In the rows, zero is written as 128.
Known rows, with every step that occurs
salum -> popad -> palabes -> kiti -> fovi -> fure: [138  73 146 175 101 130 164 129 177 109 152  79 144 105 151 106  92 137
  91 136 168  67 102 102]
popad -> palabes: [136  98 158 129 196 126 137 118 137 115 149 145 116 119 179 104  98 115
 142 125 126 102 132  84]
pepen -> kiti -> palabes -> popad -> salum: [122  60 111 208 127 144 149 108 154 112 146  99 175 124 174  83  61 121
 157  98 141 131 122  90]
kiti -> palabes -> popad -> salum -> vunopa: [133 103  92 215  77 142 150 104 135 110 153  82 158 113 173  47  62 114
 115 109 161  93 118  76]
vunopa -> salum: [161  86 158 125 164 129 167 121 128 109 145 126 137 100 175  79  80  96
 160 149 109 123 146  92]
vunopa -> femo -> popad -> palabes: [118  94  84  98 164 108 163 117 124 128 141 130 124 111 183 128  92 102
 153 112 130 103 136  91]
pepen -> kiti: [136  84 164 131 179 122 143 121 164 118 142 109 162 112 172 135  94 123
 186 116 124 145 143 102]
femo -> vunopa -> salum -> popad -> palabes -> kiti: [143  70 102 120 138 147 157 106 124 130 141  98 135  88 148 120  35 109
 117 140 143  66 103  95]
salum -> vunopa -> femo -> popad -> palabes -> kiti: [135 101 120 127 108 123 153 104 132 144 136 100 135 100 148 106  73 105
 128 101 157  77 115  83]
vunopa -> femo -> popad -> salum: [123  89  29 117 150 107 183 113 133 123 141 123 141  95 195  96  88  94
 166 122 127 111 144 104]
femo -> popad -> palabes -> kiti -> fovi -> fure: [124  70 104 153 100 119 160 127 170 123 152  70 146 117 168 143 103 125
 129 124 161  70 107  94]
kiti -> fovi: [128 104 131 144 139 113 161 134 155 107 154  77 146 119 171  95 126 109
 155 150 142 118 142  95]
fovi -> kiti -> pepen: [153  99 189 187 152 122 158 112 156 109 154 117 126 113 184  98  90 118
 165 146 139 143 125  89]
salum -> popad: [132 100 102 128 129 121 151 128 164 116 148  92 152  89 178 125 103 125
 129 126 150 111 143 107]
salum -> vunopa -> femo: [152 144 164 120 128 109 161 112 126 118 142 106 134  96 156  83  85 101
 146 127 138 109 139  86]
fovi -> kiti -> palabes -> popad -> salum -> vunopa -> femo: [131  83 151 231  94 134 182  94 133 102 145  99 151 107 154  29  41 124
 128 120 157  99 102  70]
salum -> popad -> femo: [148 105 123 139 146 120 174 128 165 119 147 127 159  73 178  97 103 116
 129 128 149  93 126 123]
pepen -> kiti -> fovi -> fure: [143  88 179 156 123 109 172 135 179  96 152  62 165 116 167 123 106 132
 174 146 139 124 131 104]
kiti -> palabes: [138 115 146 167 149 136 133 119 144 106 154 105 140 125 175  95  85 112
 155 125 137 109 139  82]
kiti -> pepen: [161 132 141 157 144 118 139 121 147 119 155 115 125 117 196 107 106  97
 157 137 134 147 143  95]
salum -> popad -> palabes -> kiti: [133  67 135 154 148 142 139 116 164 127 143 116 140 103 155 116  81 128
 102 111 156  85 113  98]
popad -> salum -> vunopa -> femo: [152 116 102 144 138 120 179 102 127 115 143 131 128  89 170  34  72  98
 141 133 130 102 135  91]

Rows
[140  79 175 203 125 140 188 103 125 104 148 103 162  98 160  68  32 114
 145 141 144  86  86  83]	fovi -> kiti -> palabes -> popad -> femo -> vunopa -> salum
[132  81 118 200  95 140 162 100 134 115 139  92 168 115 156  51  44 113
 146  94 149 121 115  83]	pepen -> kiti -> palabes -> popad -> salum -> vunopa -> femo
[141  97  72  97 122 128 171 117 122 120 145  78 145  78 171 127  52 108
 140 151 138  86 128 101]	femo -> vunopa -> salum -> popad
[145 108 127 137 138 117 185 114 123 118 144 107 173  84 174 104  64  93
 139 137 133  98 103 105]	palabes -> popad -> femo -> vunopa -> salum
[122 110  74  99 144  97 166 121 136 125 141 105 148 101 185 141 101  99
 170 119 131 120 147 100]	vunopa -> femo -> popad
[133 101  87 177  92 124 164 109 140 116 148  89 164  94 179  66  81 114
 116 113 152 108 122  88]	palabes -> popad -> salum -> vunopa
[171  60 137 169 123 155 158 112 134 128 144 129 117 101 163  68  57 100
 103 132 142 102 114  94]	vunopa -> salum -> popad -> palabes -> kiti -> pepen
[168  82 130 135 138 134 193 124 139 116 143 135 150  67 172  59  78  99
 128 145 129  96 128 117]	vunopa -> salum -> popad -> femo
[137  63  94 130 114 147 169 114 126 127 144  72 136  97 142 103  49 107
 112 152 155  60  98  94]	femo -> vunopa -> salum -> popad -> palabes -> kiti -> fovi
[122  61 140 236 125 140 167 104 153  95 151 104 158 116 174  57  58 131
 138 124 150 111 106  77]	fovi -> kiti -> palabes -> popad -> salum
[141  79 180 152 194 138 130 109 154 125 144 141 131 123 155 103  87 114
 131 117 132 101 113  86]	popad -> palabes -> kiti
[141 136 133 108 182 111 168 115 139 122 148 126 151  83 177 119  85  98
 166 145 133  87 114 111]	popad -> femo -> vunopa
[124  95 134 175 131 135 151 110 146 121 144  89 185 112 164 124  54 117
 165 105 149 108 102  97]	pepen -> kiti -> palabes -> popad -> femo -> vunopa
[134  82 166 198 137 136 152 116 159 115 144 110 186 117 166  96  72 117
 161  97 144 125 112  98]	pepen -> kiti -> palabes -> popad -> femo
[133 108  92 171 103 114 178 105 128 114 142 102 157  93 171  54  74 103
 117 114 145 113 122  89]	palabes -> popad -> salum -> vunopa -> femo
[121  77 151 193 122 137 134 117 156 112 145  82 182 130 166 121  71 126
 163  95 146 138 124  86]	pepen -> kiti -> palabes -> popad
[133  68 170 166 171 137 142 119 157 122 148 112 130 131 145  86 101 112
 128 133 146  92 109  86]	popad -> palabes -> kiti -> fovi
[130  85 110 132 150 132 146 124 150 119 148 119 128  99 177 112  94 130
 113 119 148  89 130  98]	salum -> popad -> palabes
[135  85 162 168 155 140 133 115 157 113 146 103 158 125 167 111  74 123
 181 110 135 131 137  88]	pepen -> kiti -> palabes
[133  84 191 197 155 136 151 111 156  99 152 109 141 120 167  87  73 132
 164 136 139 110 121  77]	fovi -> kiti -> palabes
[136 121  88 114 137 117 173 121 150 124 147 103 158  66 175 125  82 114
 133 137 155  75 114 122]	salum -> popad -> femo -> vunopa
[122  80  99 118 163 118 156 110 138 136 136 128 135 113 163 128  82 101
 144 105 138 100 122  92]	vunopa -> femo -> popad -> palabes -> kiti
[113  84  65 113 146 120 143 121 142 133 149 110 132 111 196 152 106 118
 150 108 140  92 135  89]	femo -> popad -> palabes
[131 119  99 107 110 115 159 110 119 135 141 104 126  98 167 110  82 107
 137 108 150  83 130  82]	salum -> vunopa -> femo -> popad -> palabes
[149 109  93 153 126 131 162 107 141 116 149 114 134  88 179  47  80 110
 138 131 138  95 135  91]	popad -> salum -> vunopa
